Each row was made from one path, in order. Every step used is in the known rows, and no mark comes twice. Write each row's path.
Known rows
buse-puseb-suzo-kirug-dupel: [-4.789  4.539  3.967 -3.824 -1.395  1.697 -1.718  3.833  2.141  3.064
 -0.950  6.617 -3.369 -6.895 -4.785 -1.323  2.493 -3.484 -3.276  2.138
 -5.302]
begad-kuze-kirug-buse-puseb-suzo: [-7.845  4.982 -2.882 -3.485  1.647  2.352 -3.424  2.198  1.876 -1.742
  6.102  7.924 -6.419 -4.672 -0.672 -2.195  1.361 -4.143 -3.876 -4.960
 -5.898]
suzo-puseb-kirug-buse: [-5.004  4.427 -1.860 -0.216  0.782  2.317 -1.812  7.209 -0.440  0.796
  0.759  6.952 -4.422 -6.291  2.635 -2.837  2.161 -2.170 -4.744  0.835
 -4.291]
dupel-kirug-buse: [-3.894 -1.187 -3.720 -0.667 -0.366  1.306 -3.639  4.725  0.025  0.605
 -0.767  2.971 -2.491 -3.946  3.182 -1.531 -2.548 -4.241 -1.746  0.086
  0.369]
kuze-begad: [ 0.605 -3.045  1.146  1.727  1.342 -0.867 -0.535 -0.628 -0.312 -2.438
 -0.877  0.063  0.245  0.450 -0.110 -0.614  0.137 -1.060  4.231 -0.566
  0.192]
kuze-kirug-suzo-buse: [-7.952  2.025  0.782 -3.058  1.037  1.437 -1.540  1.054 -0.595 -1.076
  2.263  4.020 -7.861 -1.717  3.126 -3.092 -0.174 -2.129 -4.120 -4.794
 -4.290]
suzo-buse-puseb: [-0.800  2.092 -1.038 -0.969 -0.061 -0.891 -2.184  0.755  0.353 -0.325
  0.193  4.701 -4.698 -5.999  0.369 -0.825  0.987 -1.876 -3.036 -0.674
 -2.791]
dupel-kirug-suzo-buse: [-6.537 -0.426 -0.146 -1.999  0.510  0.969 -4.951  2.960 -0.190 -1.368
 -1.061  4.079 -5.778 -3.061  3.558 -1.952 -1.985 -3.239 -2.266 -1.874
 -1.496]
begad-kuze-kirug-puseb: [-5.355  1.650 -6.687 -2.541  3.209  1.467 -2.433  2.485  2.277 -5.160
  6.550  2.729 -1.256  0.028 -0.478 -2.569 -0.615 -4.234 -1.943 -5.184
 -3.734]
buse-kirug-puseb-suzo: [-3.744  2.088  2.206 -2.819  0.155  2.693 -2.804  3.512  2.653 -1.623
  3.111  5.866 -2.990 -3.392 -2.406 -1.122  3.461 -3.534 -1.851 -0.365
 -5.330]
suzo-kirug: [-2.795  2.406  1.470  0.071  0.332 -0.379 -0.673  2.744  0.835  0.942
 -1.023  0.615 -1.299 -2.366 -0.062 -1.574 -0.569 -0.450  0.051 -1.141
 -0.933]
dupel-kirug: [-1.598 -1.357 -1.100 -0.642  0.256  0.167 -3.190  3.443  1.763 -0.994
 -1.538  0.903 -0.203 -0.283  1.510  0.316 -2.658 -3.253 -0.479 -0.506
  2.151]
suzo-puseb-kirug-kuze: [-3.814  2.719  0.711  1.639  2.374  3.176 -1.448  5.429  2.005 -2.070
 -0.397  5.808  0.475 -0.827  0.951 -2.645  2.518 -1.872 -3.475 -1.204
 -5.107]
kirug-buse: [-2.355  0.092 -2.462 -0.026 -0.843  0.987 -0.780  1.494 -1.663  1.674
  0.844  1.933 -2.161 -3.353  1.665 -1.805 -0.080 -0.807 -1.207  0.514
 -1.830]
suzo-puseb-kirug-dupel: [-3.304  3.796  0.053 -1.498 -0.342  3.160 -1.816  6.483  0.474  2.436
 -0.785  5.811 -1.218 -4.724 -1.596 -1.892  2.562 -3.214 -5.203  2.589
 -3.380]
kirug-suzo-buse-puseb: [-3.974  1.821  0.240 -2.622  0.905  0.186 -2.506  0.898 -0.338 -1.299
  1.515  6.416 -6.694 -5.519  0.802 -1.965  1.188 -2.147 -2.600 -0.767
 -5.005]
puseb-kirug-suzo-buse: [-6.089  2.803  2.220 -0.277  0.840  2.345 -3.015  2.047 -0.838  0.693
  0.777  6.008 -7.494 -3.617  3.218 -2.145  2.671 -1.882 -3.364 -1.312
 -4.737]
puseb-suzo-buse-kirug-kuze-begad: [-4.024 -1.156  6.149  2.426  0.666  3.154 -4.843  0.207  1.430 -1.983
 -1.230  6.026 -3.615 -2.712 -0.244 -3.471  3.832 -2.908  1.569 -4.571
 -6.499]
buse-puseb-kirug-kuze-begad: [-0.900 -1.815  1.198  3.127  3.411  2.053 -3.019  3.001  3.277 -3.701
  0.186  6.998 -0.185 -1.194 -0.476 -1.890  3.120 -5.721  2.066 -1.495
 -5.203]
begad-kuze-kirug-puseb-suzo-buse: [-8.742  4.281 -2.742 -3.450  2.039  2.492 -3.736  1.010  1.373 -4.575
  5.428  5.901 -6.943 -3.106  0.600 -3.110  2.349 -2.703 -4.887 -5.619
 -6.975]
puseb-suzo-buse-kirug: [-3.747  3.439  5.035 -0.972 -1.440  2.010 -4.150  1.063  0.743  1.962
  0.104  5.367 -6.672 -5.307 -0.084 -0.964  3.123 -1.223 -2.786 -2.894
 -3.880]
puseb-suzo: [-1.968  1.637  3.922 -1.322 -0.563  1.122  0.044 -0.986  0.650  0.004
 -0.228  2.076 -2.169  0.293 -0.855  0.814  2.107  1.148 -0.634  0.522
 -1.860]

Write each row's path
[-2.160 -0.794  0.972  3.511  2.822  1.898 -4.465  2.502  2.075 -2.917
 -0.584  8.287 -3.946 -4.420  1.222 -2.889  3.789 -5.527 -0.211 -2.643
 -6.433] : suzo-buse-puseb-kirug-kuze-begad
[-7.175  4.223  2.883 -1.247 -1.060  1.843 -1.177  3.257 -0.449  2.559
 -0.586  4.444 -5.639 -5.551  0.769 -2.518  1.563 -0.251 -1.743  0.044
 -4.442] : puseb-suzo-kirug-buse
[-5.370  1.528 -0.614 -3.274 -0.297  1.642 -4.293  5.240  2.214 -0.424
  0.261  8.227 -5.595 -6.400  0.760 -0.434 -0.030 -4.996 -3.240  1.048
 -3.009] : dupel-kirug-buse-puseb-suzo
[-3.558  1.866  0.844 -1.239 -1.424  1.303 -1.413  3.369  0.033  4.090
 -1.902  1.332 -0.295 -4.515 -2.582 -2.396 -0.105 -2.335 -1.794  1.222
 -2.073] : suzo-kirug-dupel
[-4.749  1.910  4.961  0.775 -0.562  4.056 -4.104  0.707  1.598  0.497
 -0.324  5.875 -3.968 -3.101 -0.119 -2.787  3.819 -1.741 -2.765 -4.090
 -6.627] : puseb-suzo-buse-kirug-kuze
[-4.799  1.948  2.319 -0.554  1.368  2.412 -1.702  2.707  0.462  0.207
  1.795  4.674 -3.764 -0.511  1.420 -1.039  2.104 -2.235 -1.183 -0.416
 -3.264] : puseb-kirug-suzo
[-0.325 -4.751  0.965  3.465  2.149  1.109 -0.741 -0.815  0.501 -3.900
 -1.486  0.739  3.023  2.493 -0.308 -2.239  0.765 -1.732  4.314 -2.038
 -2.446] : kirug-kuze-begad
[-5.141  3.494  4.433 -0.761  1.172  1.934 -1.521  2.767  3.811 -1.291
 -0.719  6.577 -1.629 -3.128 -2.366 -2.069  2.544 -2.111 -1.472 -1.596
 -7.066] : buse-puseb-suzo-kirug-kuze
[-5.704  0.677 -0.860 -3.242  1.121  0.304 -5.560  4.238  1.177 -2.263
  0.092  7.301 -6.814 -6.125  2.108 -1.698 -1.436 -5.336 -3.041 -1.378
 -3.013] : dupel-kirug-suzo-buse-puseb
[-2.976  4.182  0.566 -0.102  1.557  1.435 -1.386  5.806  1.117 -0.840
  0.131  5.115 -2.029 -2.736  0.961 -1.231  1.942 -1.252 -3.513  0.059
 -2.414] : suzo-puseb-kirug
[-6.632  0.986 -0.226 -3.342  2.033  0.924 -2.895  6.593  1.050 -3.866
 -0.693  5.049 -1.904 -1.818  1.500 -1.921 -2.381 -2.908 -2.107 -0.715
 -1.273] : dupel-kirug-suzo-puseb
[-3.655  2.146 -1.396  0.917 -0.213  2.525 -2.168  4.097 -0.490  2.791
  1.208  4.832 -4.309 -4.503  2.734 -1.601  1.960 -2.905 -2.763  0.533
 -2.887] : puseb-kirug-buse
[-8.122  4.123 -3.032 -3.581  2.986  1.032 -4.598  1.382  0.897 -3.568
  6.044  7.301 -7.602 -4.215  0.659 -3.448 -0.196 -4.480 -3.747 -7.438
 -5.824] : begad-kuze-kirug-suzo-buse-puseb
[-6.604  2.150 -5.936 -1.075  1.634  1.939 -2.970  1.859 -0.253 -0.694
  5.283  2.618 -3.338 -2.055  1.692 -3.261 -1.468 -3.174 -2.390 -5.815
 -2.549] : begad-kuze-kirug-buse
[-8.078  3.134  0.171 -4.306  0.625  2.209 -1.395  2.135  1.275 -2.891
  2.717  6.103 -8.263 -3.136  1.576 -2.420  2.875 -2.651 -5.973 -2.682
 -6.895] : kuze-kirug-puseb-suzo-buse
[-0.986  0.291  1.023 -1.303 -2.121  2.840 -3.189  3.102  0.714  4.491
  0.460  2.685  0.215 -4.140 -3.572 -1.359  1.025 -4.668 -1.789  0.217
 -1.490] : buse-kirug-dupel
[-4.352  2.989  4.727 -2.328 -2.990  3.722 -4.465  1.564  0.153  5.056
 -0.618  5.833 -5.757 -7.073 -2.568 -1.878  3.608 -3.144 -4.581 -0.226
 -4.734] : puseb-suzo-buse-kirug-dupel
[-2.028  1.351  0.683 -0.312 -1.245  3.285 -2.238  3.337  0.430  4.323
 -0.467  3.647 -1.193 -2.948 -1.468 -0.572  2.387 -3.976 -3.076  2.321
 -2.025] : puseb-kirug-dupel
[-1.181  2.414 -0.307 -1.537 -0.706  2.491 -2.950  4.596  1.819  3.264
  0.685  6.945 -2.234 -5.650 -2.909 -0.424  3.031 -6.109 -4.077  2.585
 -3.667] : buse-puseb-kirug-dupel
[-2.964 -0.541  1.533  3.441  3.576  2.586 -2.070  4.951  1.688 -4.644
 -1.422  5.902  0.873 -0.147  0.817 -3.336  2.785 -2.696  0.806 -1.693
 -4.922] : suzo-puseb-kirug-kuze-begad
[-2.283  3.895 -0.021 -0.035  0.474  0.717 -3.795  3.398  1.435  0.857
  0.640  7.531 -6.907 -6.805  1.724 -0.798  2.766 -3.948 -4.517 -0.588
 -4.017] : suzo-buse-puseb-kirug
[-2.617  3.288 -0.445 -1.367 -1.325  2.316 -4.322  4.077  0.757  4.068
 -0.047  8.188 -5.910 -8.956 -1.003 -1.500  3.466 -5.805 -6.168  1.707
 -5.079] : suzo-buse-puseb-kirug-dupel
[-4.249  5.214  4.557 -2.454  0.429 -0.012 -1.234  2.954  2.779  0.090
 -0.173  6.032 -4.386 -5.163 -2.276 -0.555  1.832 -1.497 -1.506 -0.137
 -4.345] : buse-puseb-suzo-kirug
[-1.517  0.393 -1.729 -1.676  0.658  1.603 -2.558  4.495  2.255 -1.510
  3.317  3.831 -0.913 -3.672 -1.434 -1.779  1.186 -4.760 -1.062 -0.970
 -3.423] : buse-kirug-puseb
[-4.836  4.121  5.101 -1.106 -0.077  0.760 -0.702  1.672  1.336  0.841
 -1.298  2.662 -3.335 -2.136 -0.772 -0.884  1.524  0.683 -0.449 -0.847
 -2.670] : puseb-suzo-kirug
[-2.358  0.317  0.940  2.759  1.426  3.543 -1.836  2.361  2.020 -0.123
  0.024  3.664  0.525  1.007  1.205 -1.553  2.599 -2.635 -1.289 -1.334
 -3.813] : puseb-kirug-kuze
[-1.857 -6.046 -0.300  2.792  2.518  1.352 -3.791  2.490  2.319 -4.859
 -2.921  1.760  2.816  2.159  1.158 -2.018 -1.714 -4.930  4.002 -2.279
 -0.659] : dupel-kirug-kuze-begad
[-3.044 -1.856 -4.316 -2.038  1.211  0.832 -2.957  5.372  2.278 -4.057
  0.603  2.919 -0.230 -1.790  1.057 -0.783 -1.771 -5.198 -1.277  0.792
 -0.694] : dupel-kirug-puseb
[-4.389  0.454  5.445  1.039  2.688  1.018 -1.931  2.194  3.548 -3.847
 -1.494  6.759 -1.410 -2.399 -2.590 -2.895  2.661 -3.167  2.944 -2.086
 -6.896] : buse-puseb-suzo-kirug-kuze-begad
[-1.679 -2.854  2.062  4.444  2.693  2.612 -2.378  1.676  1.767 -2.638
 -0.941  3.724  0.941  1.554  0.866 -2.148  2.783 -3.758  2.772 -1.773
 -3.900] : puseb-kirug-kuze-begad
